Known rows, with every way that one mark hangs from another:
tovetu{vebo{gazono{mevipi}}}: [ 38,  -1,  -8,  31,  -5,  37,  -7, -44, -15,   9,  -6,  44, -19, -16,   3,
   2,  21,  10, -10,  -9,   3,   1, -15,  -5, -20,   7, -10, -11,  11,   0,
  58,  -4,  -3,  16,  -9,  46,  -2]
tovetu{vebo{gazono{mevipi{vipe} savofat}}}: [ 48,  -3,   6,  33,   3,  32,   0, -63, -13,  -5,  -1,  41, -16, -16,  10,
  -5,  42,   7, -14, -32,  12,  -8, -19,  -1,  -7,  -6, -18, -10,  10,  10,
  64, -18,   5,  30, -12,  35,  -5]
savofat{gazono{mevipi{vipe}} tovetu vosabe}: [  1, -20,  -6,  -4,  30,  52, -36, -66,   4,  -1, -14,  29, -22,   7,  31,
  -4,  17, -27,   1, -12,   9, -16, -25, -21, -49,  -4,   0,  -5, -18, -10,
  33,  -1,  -3,  19, -12,  42,  -7]
savofat{tovetu{vebo}}: [ 20,  -2,   2,  20,   9,  61,   2, -36,  -7,  22, -10,  27,   7, -19,   6,
 -21,   5,  -3,   9,  -7,   5,  21, -25, -11, -39, -23,   1, -15,   4, -30,
  12,  -3,   8,  21,  15,  17, -10]
savofat{gazono}: [ 19,  11,   9,   7,   5,   7, -28, -23,  -4,  23, -22,  18, -28,  -7,  10,
 -12,   2, -26,  -7, -13,   6,  -6,  -6,   5, -16,  23,   3, -12,  -3, -24,
   1,   6,  -5,   4, -12,  14,   3]
vebo{gazono}: [  2,  12,   0,   8,   7,   7, -23, -49, -19,  15,  -9,  40, -24,  -7,   9,
  -7,  15, -11,  -4, -17,   7,  -7,  11,   7, -23,  11,   1, -13,  19, -19,
  19,   2,  -6,   0, -17,  21,  -6]
vebo{gazono{mevipi{vipe{tuged}} savofat{vosabe}} tovetu}: [  -8,  -10,    4,    6,   19,   40,  -10, -106,   -9,  -33,   18,   54,
  -22,   -3,   28,  -10,   45,  -37,  -29,  -44,    8,  -27,   17,   14,
   -9,  -11,  -17,   -1,   26,    8,   71,  -27,    2,   23,  -20,   26,
  -16]
vipe{tuged}: [ 11,   7,  16,  13,  -3,  27,  11, -39,  -2,  -3,  24,  22,  -3,  -5,   6,
  -7,   4, -24, -16,  -7,  -1,  -3,  -9,  10, -19,   2,  -3,  -6,   8, -22,
   2, -18, -17,   1, -18, -22,   9]
mevipi{vipe}: [ 13,  10,  16,  13,  25,  29,  26, -52, -16, -10, -12,  11,  -2,  -7,  -1,
 -13,   5, -10,  -6, -21,  12, -23, -22, -20, -14, -11,  -3, -25,   1,   3,
   5, -20,  -7,   6,  -1,  17,  17]
tovetu{vebo{gazono{savofat{vosabe}}}}: [ 45,  -2,  -7,  29,   3,  23, -22, -46, -18,   5,  -5,  44,   3,  -9,  13,
  -1,  51,  18,  -3, -29,   9,   8,  -6,   4, -24,  -2,  -5, -16,  16,  -2,
  41, -17,  -2,  30,  -4,  19, -31]
vebo{gazono{mevipi}}: [  1,   4,  -2,   4,   1,  15, -15, -51, -17,  -1, -12,  39, -32,  -6,   9,
   1,   9, -16, -12, -11,   3, -14,  -3,  -1, -19,  15,  -4,   0,  12,  -6,
  47,  12,   0,   1, -29,  26,   1]
gazono{mevipi}: [  4,   4,   4,   1,   0,  30,  22, -24, -16, -17, -23,  10,  -9,  -8,  -3,
  -2, -12, -17, -12,  -2,  -4, -12, -32, -19, -13,   7,  -2,   2,  -4,   1,
  36,  16,   4,   3, -18,   3,   7]
vosabe{savofat{gazono{mevipi} tovetu{vebo}}}: [ 35,   1,   6,  12,  -8,  40, -23, -32,  -1,  30, -15,  47, -30, -27,  15,
 -15,  33, -14,  -6,   2,   5,   7, -32, -19, -25, -12, -15,   6, -17, -35,
  39,  23,  -1,  25,  21,  16, -34]
vebo{gazono{mevipi{vipe} savofat{vosabe}} tovetu}: [ -9,  -7,  -3,   2,  23,  37, -10, -96, -17, -30,  -4,  48, -20,  -3,  25,
 -11,  42, -28, -22, -45,   9, -26,  13,   5,  -6, -12, -13,  -5,  26,  11,
  71, -14,  10,  23, -13,  35, -21]
tovetu{vebo{gazono{mevipi{vipe} savofat{vosabe}}}}: [ 47,  -9,  -6,  30,   9,  34,  -8, -66, -15, -13,  -3,  44,  -6,  -8,  13,
   3,  50,  15, -11, -30,  11,  -9, -19,  -7, -17,  -6, -14, -12,   8,  17,
  65, -22,   1,  33, -12,  36, -15]
vosabe{savofat{gazono tovetu}}: [ 12,  12,  11,  -4,   2,  20, -32, -33,  -5,  37, -19,  41, -26, -22,  17,
 -24,  29, -28,  -1,  -4,   8,   4, -13, -12, -27, -12,  -7,   1, -10, -49,
   3,  23,  -2,  14,  20,  -6, -38]
rapa{mevipi{vipe{tuged}}}: [  9,  -7,  22,  14,  11,  41,  35, -62,   0, -21,   5,  13, -19,  -6,  -5,
   1,  -1, -36, -15,  -7,  19, -22, -16, -11,  -2, -11, -17,  -7, -26, -11,
  33, -24,  -7,   7, -18,  -9,  26]
vosabe{savofat{gazono{mevipi} tovetu}}: [ 10,   7,   9,  -6,   0,  27, -23, -34,  -4,  24, -20,  39, -34, -21,  18,
 -18,  25, -30,  -7,   1,   5,  -1, -25, -19, -24,  -8, -11,  11, -17, -40,
  27,  32,   2,  16,  11,  -1, -33]

Rows:
[ 17,   0,  19,   2,   2,  37, -18, -59,   7,  14,   8,  46, -39, -19,  24,
 -18,  32, -38, -16,  -4,  10, -13, -26, -13, -23, -14, -20,   9, -18, -34,
  30,   7,  -8,  17,   5,   2, -19] -> vosabe{savofat{gazono{mevipi{vipe{tuged}}} tovetu}}
[ -4,  -2,   7,  -3,   7,  20, -21, -67, -11,  -4,  -9,  41, -25, -11,  25,
 -13,  25, -26, -11, -29,  11,  -3,  -4,   8, -17,  -6, -10,  11,   9, -18,
  50,  10,  20,  19, -30,   5, -19] -> vebo{gazono{mevipi savofat{tovetu}}}
[ 20, -18,  -2,   5,   8,  51,   4, -42, -11, -28, -16,  22,  18,  -6,  20,
  -5,  35,  -1,  -3, -23,   4,  11, -41, -18, -29, -23,  -6,   7,  -9,   4,
  57,   2,  19,  40, -10,  -7, -37] -> gazono{mevipi savofat{tovetu{vebo} vosabe}}
[ 27, -25,  12,  17,  17,  65,  15, -81,   1, -39,  20,  30,  13,  -3,  27,
  -6,  46, -11, -15, -32,  11,  -6, -43, -14, -25, -33, -17,   4,  -9,  11,
  61, -34,   6,  42, -16,  -1, -17] -> gazono{mevipi{vipe{tuged}} savofat{tovetu{vebo} vosabe}}
[ 33, -28,  -5,  22,  18,  73, -36, -74,  15,   3,  15,  43, -20,   1,  33,
   2,  33, -13,  -6, -10,  10,  -4, -30, -13, -51,  -7, -10,  -8, -16,  -7,
  49, -25, -12,  29,  -8,  53,  -2] -> savofat{gazono{mevipi{vipe{tuged}}} tovetu{vebo} vosabe}
[ 26,   2,   6,  14,   6,  47,  -4, -61, -13,  17,  -4,  56, -19, -27,  11,
 -15,  44,  -3,  -3,  -6,   9,  -3, -28, -27, -30, -31, -19,  -3,  -4, -21,
  45,   4,   0,  25,  22,  21, -30] -> vosabe{savofat{tovetu{vebo{gazono{mevipi{vipe}}}}}}
[ 17,   0,  23,   4,  15,  23,  36, -54, -15, -43, -17,   7,  -4,  -9,   9,
 -13,  19, -19, -21, -37,  13, -26, -37, -16,  10, -13, -16,   3,  -8,  18,
  46,  -7,  18,  26, -23,  -9,   0] -> gazono{mevipi{vipe} savofat}
[ -7, -10,  -5,  -6,  12,  22, -31, -68, -13, -14,  -9,  44, -13,   2,  30,
  -3,  38, -17,  -5, -29,  10,  -6,  -6,   0, -30,  -6,  -5,   8,   9,  -7,
  54,   7,  12,  23, -30,   6, -33] -> vebo{gazono{mevipi savofat{tovetu vosabe}}}
[ 30, -16,  26,  22,  11,  60,  29, -79,   6, -30,  22,  27,  -2, -15,  22,
 -17,  30, -23, -20, -35,  16,  -8, -41,  -5,  -8, -33, -24,   8,  -9,   1,
  57, -30,  16,  39, -15,  -2,   0] -> gazono{mevipi{vipe{tuged}} savofat{tovetu{vebo}}}
[ 32, -26, -13,  16,  23,  70, -35, -66,   7,   6,  -9,  37, -17,   0,  27,
   0,  29,  -7,   1, -11,  10,  -3, -33, -23, -51,  -9,  -6, -13, -16,  -3,
  48, -11,  -4,  29,  -1,  61,  -8] -> savofat{gazono{mevipi{vipe}} tovetu{vebo} vosabe}
[ 19, -10,  -8,   2,  20,  27, -27, -51,  -5, -13, -20,  21, -22,  11,  18,
   8,  21, -16, -11, -13,   5, -29, -24, -20, -28,  19,   0, -11, -15,  13,
  36,  -3, -14,  12, -20,  38,  -1] -> savofat{gazono{mevipi{vipe}} vosabe}
[ -5,  -2,  -3,  -4,  18,  14, -40, -67, -14,   2,  -8,  44,  -5,   0,  29,
 -10,  44, -11,   1, -35,  13,   3,   8,   7, -34,  -9,   1,  -2,  16, -21,
  26,  -4,   8,  23, -18,  -2, -40] -> vebo{gazono{savofat{tovetu vosabe}}}
[ 13,  -4,  17,  14,   9,  45,  35, -61,  -5, -29,  13,  19, -16,  -5,   4,
  -3,  -1, -26, -24, -10,   4, -29, -33, -17,  -9,  -3, -14,  -1,  -7,  10,
  42, -18,  -7,   5, -24,  11,  27] -> gazono{mevipi{vipe{tuged}}}
[ 14, -14, -21,  15,  19,  58, -36, -57, -11,  18,  -4,  49,  10,  -1,  21,
  -1,  36,  13,  14,  -9,   6,  18, -10, -14, -65, -18,   6, -19,  11, -19,
  28, -11,  -4,  24,   8,  35, -33] -> savofat{tovetu{vebo{gazono}} vosabe}
[ 23,  -8,   1,   7,  14,  41,  -7, -40, -12,  -7, -14,  22,  30,  -6,  20,
 -13,  41,   4,   8, -31,   9,  19, -24,  -8, -34, -29,   1,  -8,   2, -13,
  21, -10,  12,  38,   4, -16, -45] -> gazono{savofat{tovetu{vebo} vosabe}}
[ 18, -24, -12,  20,  20,  74, -24, -85,   0,  -2,  22,  55,  -2,   0,  26,
   4,  41,   2,   1, -11,   7,   2, -18, -14, -59, -23,  -8, -12,   3,  -6,
  50, -28, -10,  26,  -5,  42, -13] -> savofat{tovetu{vebo{gazono{mevipi{vipe{tuged}}}}} vosabe}
[-13,  -4,  -8,  -4,  10,  30, -19, -77, -19, -23, -11,  49, -16,  -5,  22,
  -9,  37, -30, -19, -37,   3, -13,  18,  12, -11,  -5,  -8,   1,  30,   0,
  68,   2,  12,  20, -14,  20, -33] -> vebo{gazono{mevipi savofat{vosabe}} tovetu}
[-19,   3,  -6,   2,   6,  40, -10, -71, -17,  -4,  -9,  49, -37, -14,  10,
 -13,   7, -36, -19, -19,  -2, -14,  19,   7, -12,   2,  -8,  -3,  32, -10,
  59,  10,   6,   2, -10,  46,  -2] -> vebo{gazono{mevipi} tovetu}
[  2, -23,  -2,   1,  23,  57, -36, -76,  12,  -5,   7,  35, -25,   8,  35,
  -1,  21, -34,  -8, -12,   8, -16, -23, -13, -48,  -4,  -5,  -1, -16, -12,
  34, -12,  -9,  18, -20,  34,  -2] -> savofat{gazono{mevipi{vipe{tuged}}} tovetu vosabe}
[ 25, -19,   4,  11,  24,  61,  14, -68,  -9, -37,  -8,  21,  14,  -3,  22,
  -8,  40,   0,  -5, -34,  12,  -8, -46, -27, -24, -33, -12,  -1, -10,  16,
  59, -17,  17,  43,  -7,  10, -22] -> gazono{mevipi{vipe} savofat{tovetu{vebo} vosabe}}
[ -2,  -4,  15,  -7,   6,  34,  16, -43,  -9, -23, -19,  11,   0, -12,  18,
 -20,   9, -28, -10, -25,   8,   1, -33,  -8, -10, -19,  -8,  16,  -6, -12,
  41,  14,  30,  27, -19, -24, -19] -> gazono{mevipi savofat{tovetu}}
[ 15,   4,  14,  -3,   8,  31, -16, -50,  -2,  17, -15,  39, -34, -19,  19,
 -19,  28, -30,  -9,  -6,  10, -12, -28, -22, -22, -15, -15,   7, -19, -32,
  29,  18,   0,  19,  12,  11, -23] -> vosabe{savofat{gazono{mevipi{vipe}} tovetu}}
[ 38,  -1,   9,  15,   3,  45, -15, -49,   0,  23, -10,  46, -31, -27,  16,
 -18,  38, -15,  -8,  -5,  10,  -3, -35, -24, -24, -19, -20,   0, -18, -26,
  41,   9,  -2,  28,  21,  28, -24] -> vosabe{savofat{gazono{mevipi{vipe}} tovetu{vebo}}}
[ 40,  -4,  15,  20,  -2,  49, -16, -60,   9,  22,  13,  53, -33, -24,  20,
 -16,  41, -22, -15,  -4,  10,  -2, -33, -14, -24, -19, -23,   5, -17, -29,
  43,  -2,  -9,  27,  14,  18, -20] -> vosabe{savofat{gazono{mevipi{vipe{tuged}}} tovetu{vebo}}}
[ 50, -13,   2,  34,   4,  38,  -8, -76,  -6, -15,  22,  49,  -9,  -7,  17,
   6,  53,   7, -17, -30,  11,  -8, -17,   2, -17,  -6, -19,  -7,  10,  14,
  67, -33,  -6,  31, -19,  29, -10] -> tovetu{vebo{gazono{mevipi{vipe{tuged}} savofat{vosabe}}}}
[ 15,  -7, -13,  -2,   8,  20, -34, -29,  -6,  -5, -26,  23, -20,  11,  17,
  11,  14, -16,  -8,  -5,   1, -14, -20, -14, -31,  27,   5,  -5, -11,   2,
  34,  14, -13,   9, -23,  23, -13] -> savofat{gazono{mevipi} vosabe}
[ 10,  -7,   1,  -7,   6,  18,  10, -30, -20, -41, -25,  11,  13,   4,  13,
   2,  28,  -8, -11, -25,   1,  -6, -34, -17, -11,  -1,  -3,   8,  -6,  15,
  48,  10,  12,  26, -26, -28, -32] -> gazono{mevipi savofat{vosabe}}
